(in the rows, 128 means zero)
Known rows, with every way that one mark hangs from another
F(N Q(G(E) L W)): [142 116 126 114 136 132 137  65 180 105 183  96  75 122 161 148 104  91
 136 121 130 112]
N(F(Q(G(M) U W))): [124 125 127 104 149 117 116 110 133  68  99 159 184 115  92 102 129  84
  91  82 130 152]
E(W(Q(G(M)))): [121 139  63 143 123 142 134 120  62 136 168 103 153 137 106 177 128 150
 103 115 152 126]
W(Q(F(N))): [125 145  65 104 104  99 149 166 156 129 184  80 110 122 150 134  88 165
 119 129 119 150]
M(G(E Q(F L U W))): [128  69 196 140 134 160 116  93 123 131  48 165 118 127 117  58 196  92
 124 150 141  63]
G(E(W(Q(F L U))) M): [121  76 168 147  98 144 103 109 107 124  71 187 121 120 101  93 163 122
 119 168 161 101]
N(F(Q(W))): [112 207  86 117 129 127 122 139 170 112 137 109 144 125 137 119  78 143
 140  90  85 151]
N(F(Q)): [100 198  72 148 128 141 124 162 151 127 162  86 135 124 145 133  55 171
 128 109  63 161]
E(W(Q(F))): [118 190  88 132  93 120 129 168 116 164 133 117 129 137 129 149 113 168
 144 136 137 125]
E(W(Q(F G U))): [135 156 152 109 107 104 139 151 110 150 114 162 145 137 114 155 166 108
 131 121 171 112]
N(F(Q(U))): [103 181 116 135 116 141 126 155 158 116 127 125 149 119 132 129  79 135
 134 105  75 163]
N(F(Q(L U W))): [124 175 169 116 119 128 120 107 204  91  97 164 123 107 132  98 125 100
 151  91 110 148]
Q(F(N) G L U W(E)): [145  76 206  73 153  73 143 113 219 105 106 183 102 121 146 120 167  70
 157 117 166 133]
M(G(Q(F))): [112 125  79 161 128 151 125 159  81 152 121  85 139 137 121 104 132 171
  91 144 102 114]
E(W(Q(G))): [124 189  81 135 120 133 150 129  91 166 181 101 132 144 134 197 126 149
 143 104 139 117]
Q(F(N) G(E) L): [148  73 145 138 150 103 131 123 146 129 140 112  83 142 147 122 121 127
 111 151 134 126]
M(G): [129 147  71 159 130 180 146 161  91 168 123  84 137 154 137 181 100 182
 137 129  77 148]
M(G(E(W) Q(U))): [ 82 127 120 183  96 199 135 111  72 179  92 117 147 145 117 151 123 100
 129 140 108  76]
U(Q): [144 185  87 149 111 130 146 181  97 161 204  74 142 127 141 150  97 189
 146 141 104 153]
F(Q(G)): [134 170  89 137 137 149 129 132 101 136 192  75 117 128 145 180  98 158
 128 123 101 150]
F(N Q(G(E) L U)): [130  89 159 129 125 148 141  78 169 108 178 114  78 115 160 158 103  80
 125 135 121 127]

Rows
[135 155 100  94 104  76 132 153 165 121 114 110 117 142 127 126  93 128
 125 123 129 173] | Q(F(N) W)
[121  44 193 136 128 130  81  77  86  90  47 178 122 108  88  28 192 106
  96 167 163 102] | G(E M Q(F L U W))
[131  25 140 118 138 105 121 132  95 103  95 141 144 137 102 113 122  96
  69 156 146 146] | Q(F(N) G(E M) U)
[122 147 125  95  92  82 159 142 156 129 142 136 135 133 123 162 128  76
 112 109 172 128] | E(W(Q(F(N) G U)))
[135 134 154 123 150 138 126 110 164 144 130 144  89 123 162 144 138 163
 200 125 113 136] | Q(L W(E))
[121 131  98 172 116 208 150 103 118 182 141 115 106 141 155 165 124 152
 164 140 111  65] | M(G(E(W(Q(L)))))
[129 160 116 153 162 130 128 122 159 106 177 106 116 124 147 127 105 149
 115 100  98 141] | N(F(Q(G L)))
[135 143 143 104 110 125 133 168 121 137 119 146 130 117 132 123 149 155
 142 137 130 138] | W(Q(F U))
[147 179 104 107 139 138 129 109 120 126 166  96 127 128 136 168 123 128
 145 106 126 141] | F(Q(G W))
[126  67 180 170 124 154 110  84  68 132  76 173 130 144  95 151 157 100
 116 150 158 122] | Q(G(E(W) M) L U)
[108  91  75 156 171 151 107 123  91 107 153 102 158 131 119 108  85 146
  82 124  89 122] | N(F(Q(G(E M))))
[154 120 171 118 139 101 122 163  94 138  88 152 140 144 114 140 163 130
 119 134 144 154] | Q(F G U)
[163 107  89  93 129  55 138 158 138  86 167 103 171 124  99  90 126 104
  67 128 182 141] | U(Q(F(N) G(M) W))
[152  99 106 111 172 113 137 140 109 127 187 126 175 115 125 129 149 139
 141 125 151 115] | U(Q(G(M) W(E)))
[105 114 176  99 134 109 111 132 142 133  87 168 131 107 127  82 167 112
 156 134 137 110] | G(Q(F U W(E)))
[126  93 212 131 122 126  96  89 120 120  57 173 101 117 118  52 191 104
 134 159 152  92] | G(E Q(F L U W))
[145 102 224 101 142 107 118 129 183 129  64 204 104 119 139 104 176 118
 192 142 144 133] | Q(F L U W(E))
